Each row was made from one walk, in order. Every step used is in the known rows, and no mark comes twice. Write each row's walk.
Known rows:
simuz-nisa-penuteg-sador-feriv: [ -2 -12 -16  15   4  13   7  12  31 -14  43  -4 -27  23  -7   0  -9 -39
  -3 -21  -6 -13]
sune-simuz-nisa-nofese-sador: [ 22 -14 -18  17 -14  16 -56  15  11  -7   4 -19 -12  24   6  18   8 -38
 -10  -4   3  24]
feriv-sador-penuteg-nisa: [-12  -5 -18  -6  14   5  -9   6  23  16  51  14 -37  25  29  -4   4 -29
  -5   5  -1 -28]
nofese-sador-feriv: [ 26 -18 -13   4  21   4 -10   5   2  35  26  -3 -34  19  10   5   5 -29
 -12  15  17   6]
sune-penuteg-nisa: [  5  -4  -9   3   2  14   5   7   8   1  30   1 -49  22  19   3 -10 -34
  -1  -1  -6 -20]
penuteg-sador-feriv-sune-simuz: [ 34  -9 -10  12  29 -11 -31  -6  16   6  57 -13 -30  33   7   2  10 -34
 -18   8  25  -3]
simuz-nisa-penuteg-sador: [ -5 -20 -15  16  -7  22 -20   5  19 -27  44  -6 -17  27   3   7   6 -37
  -2 -21  -6  -9]
feriv-sador: [ -8  -7  -9   8  35   5 -29  -5  -1   8  44  -1 -36  32  18  -3  23 -23
 -20  15  13 -16]
simuz-nisa: [ -8  -4 -18  14  21  33 -17  -1   7   1  19 -14 -35  29   4   0   1 -33
  -7   1  -1  -4]
simuz-nisa-nofese-sador-feriv-sune: [  6 -15 -17   2  14  13 -28  -1  11  -5  25  12  -7  23  20  -1   3 -27
 -23 -10  -5  -9]
penuteg-sador: [ 21 -22  -1   6  15  12 -34  -1   6   0  50  -7 -35  27  10   9  17 -26
  -9   0  14  -7]
penuteg-sador-dusob: [ 17 -22   3   5   6   3 -37  -2   8  -6  54 -16 -42  24  16   0  22 -30
 -10  -8  20  -1]
sune-simuz: [ 18   3 -14  19  16   7 -42   1  -1  17  26 -27 -37  33   0   8   9 -40
 -10  21  21  17]
sune-simuz-nisa-penuteg-sador-feriv: [ 11  -3 -20  26  -3   4  -4  16  36 -12  34 -22 -26  26 -15   7  -8 -48
  -2 -14   3   6]
nisa-penuteg-sador-dusob: [  2 -22  -2   8 -14  -2 -34   1   9 -21  59  -9 -25  23  11  -2  22 -37
  -7 -14  11   0]
feriv-nisa: [ -1 -11 -12  -7  19   0 -27   1   2  19  34 -15 -23  34   9 -10   7 -29
  -4  13  -2  -9]
sune-simuz-nisa-penuteg-sador: [  8 -12 -19  26 -13  13 -32  10  23 -25  37 -25 -15  30  -6  12   7 -47
   0 -12   2   9]
feriv-nisa-nofese-sador: [ 12 -29  -8 -15  -8  -7 -54  11   2   6  26  -1  -1  26  18  -1  17 -24
  -9   3  -9   1]
simuz-nisa-nofese-sador-feriv: [ 11 -13 -12   5   4  17 -17  16  18   5   8   0 -21  18   5   6  -8 -30
 -14 -10  -5   3]
feriv-sune-simuz-nisa-penuteg: [-12   1 -31  24   4  10 -40  -9   7 -21  36 -15  -4  38   8  -1  10 -47
 -12   2   1   4]
simuz-nisa-penuteg-sador-feriv-sune: [ -7 -15 -19  12  14   9  -5  -5  24 -24  58   6 -11  28   8  -8   2 -35
 -13 -20  -6 -23]
simuz-nisa-nofese: [-12  -1  -9   9   6  31 -37   7  10 -16  16  -5 -25  28   3   4  -2 -32
 -13 -13 -11  -3]
penuteg-nisa-nofese-sador-feriv-sune: [ 20 -18 -11 -17  10  -6 -20   0  18  10  29   9 -14  23  21  -8   3 -26
 -24 -11  -7 -11]
sador-dusob: [  1  -6  -4   8  12   8 -31  -4  -4   8  36 -17 -45  27  14  -8  14 -33
 -13   6  17   4]
feriv-sune-nofese: [ -8   2   5  12  17   5 -54 -17 -14  -6  45  15 -22  33  23   0  17 -43
 -22  13  -3  -5]
simuz-nisa-nofese-sador: [  8 -21 -12   6  -7  28 -45  10   5 -11  10  -1 -12  21  14  13   9 -28
 -12  -9  -6   6]

Write each row's walk:
[-12  -2 -18  -4   8 -16   2   9  15  17  40  -7 -17  30  -5 -18  -8 -38
  -4   5 -12 -12] => sador-feriv-nisa-penuteg
[  3  -2 -13  -7  30  -8  -1   7  13  31  33 -13 -33  31  -1 -17  -8 -30
  -6  12  -4 -13] => sador-feriv-nisa
[ 20 -20  -5  -6 -25   8 -24  16   7 -10  21  14 -26  14  29  15  -1 -29
  -5 -12 -13  -8] => sune-penuteg-nisa-nofese-sador
[  5 -25 -12 -16 -24  -3 -56  19   6  15  44  22   3  19  33   7   6 -28
   4   8 -10  -4] => feriv-nisa-nofese-sador-penuteg
[ 19  -8   5  13   6  -2 -21   9   0  26  24  12 -33  17  12  11   3 -44
 -14  13   2  11] => sune-nofese-sador-feriv
[  0   2  -9   8  25   2  -4  -8  -5   4  54  21 -39  24  25  -2  -6 -27
 -14  14   8 -24] => sador-feriv-sune-penuteg
[  8 -14   0  12 -21  10 -52  11  -6  21  41  32 -21  13  36  23   7 -47
   0  17   2   9] => sune-nofese-sador-penuteg
[ -4  -3  -4  -8  -3   6 -29  -3   4 -27  41  22 -24  26  32  -2  -1 -28
 -16 -13 -16 -27] => feriv-sune-penuteg-nisa-nofese
[  5   3 -15  -2  22  -1  20  -4  14   5  44  14 -44  25  24 -10 -14 -32
 -11   1  -5 -31] => sador-feriv-sune-penuteg-nisa
[ 23 -13  -3  -2   5   2 -30  13   5  19  22   6 -23  16   9   6   1 -26
 -18   1   6   7] => nisa-nofese-sador-feriv
[-15  -4 -12   5  19   9 -33   3   5  15  61  22 -32  24  30   3  12 -26
  -7  20  13 -21] => feriv-sador-penuteg
[ 19 -23 -21  -9 -12  13 -17  11  16  32  34  11 -25  17  31  10   1 -35
   5   7   3  -5] => nofese-sador-penuteg-nisa
[ 23 -17 -17  -5   9  -4  11  -1  10  11  39  18 -31  19  34  -2  -4 -28
 -10   2   0 -23] => nofese-sador-feriv-sune-penuteg-nisa
[ 22 -24 -16 -10  17 -11  -8  11  11  38  27  -8 -21  24  10  -9   4 -27
  -5  16   2  -4] => nofese-sador-feriv-nisa
[ -3  -5  -8  10  15  10 -31 -15 -18 -10  56  19 -31  28  34   2   9 -27
 -13  14   8 -20] => feriv-sune-penuteg
[ 22 -21 -17   1  28  -1 -24 -12  -5  25  42   8 -21  26  25  -5  15 -25
 -21  16  17  -6] => nofese-sador-feriv-sune
[ -2   0  -5 -14  14 -11 -19  14  16  14  29  -3 -22  27  -3 -15 -12 -27
 -12  -1 -12 -10] => sador-feriv-nisa-nofese
[  7 -17  -7  -4 -17   2 -40  -2   6  11  47  37 -10  19  46   9   9 -47
  -7   5 -11  -9] => feriv-sune-nofese-sador-penuteg-nisa
[ -5   0  -9 -11 -14  13 -29  14  22   6  36  16 -27  19  19   3 -13 -36
  -2  -8 -12 -11] => sador-penuteg-nisa-nofese
[  3   0 -26  23  22  18 -42 -11   6  -5  30 -22 -21  39  11   0  11 -39
 -14  10   9   3] => feriv-sune-simuz-nisa
[ 26 -15  -8 -13   1   0  -7  16  25  19  13  -2 -28  17   7   0  -7 -29
 -15 -13  -7  -1] => penuteg-nisa-nofese-sador-feriv
[ 15 -13  -4   1  -1  -4 -32   3  -5  -8  45  34 -16  15  35   7   2 -24
 -18   3   3 -14] => nisa-nofese-sador-feriv-sune-penuteg
[ 12 -14  -3  -1 -24   7 -29  15  13  21  32  24 -24  14  32  16  -1 -50
   3   4 -11   1] => sune-nofese-sador-penuteg-nisa
[ -1  -2 -18  -6   1  15 -10   8  20  26  38   7 -38  23  19   0 -10 -38
   4   4  -2 -13] => sador-penuteg-nisa
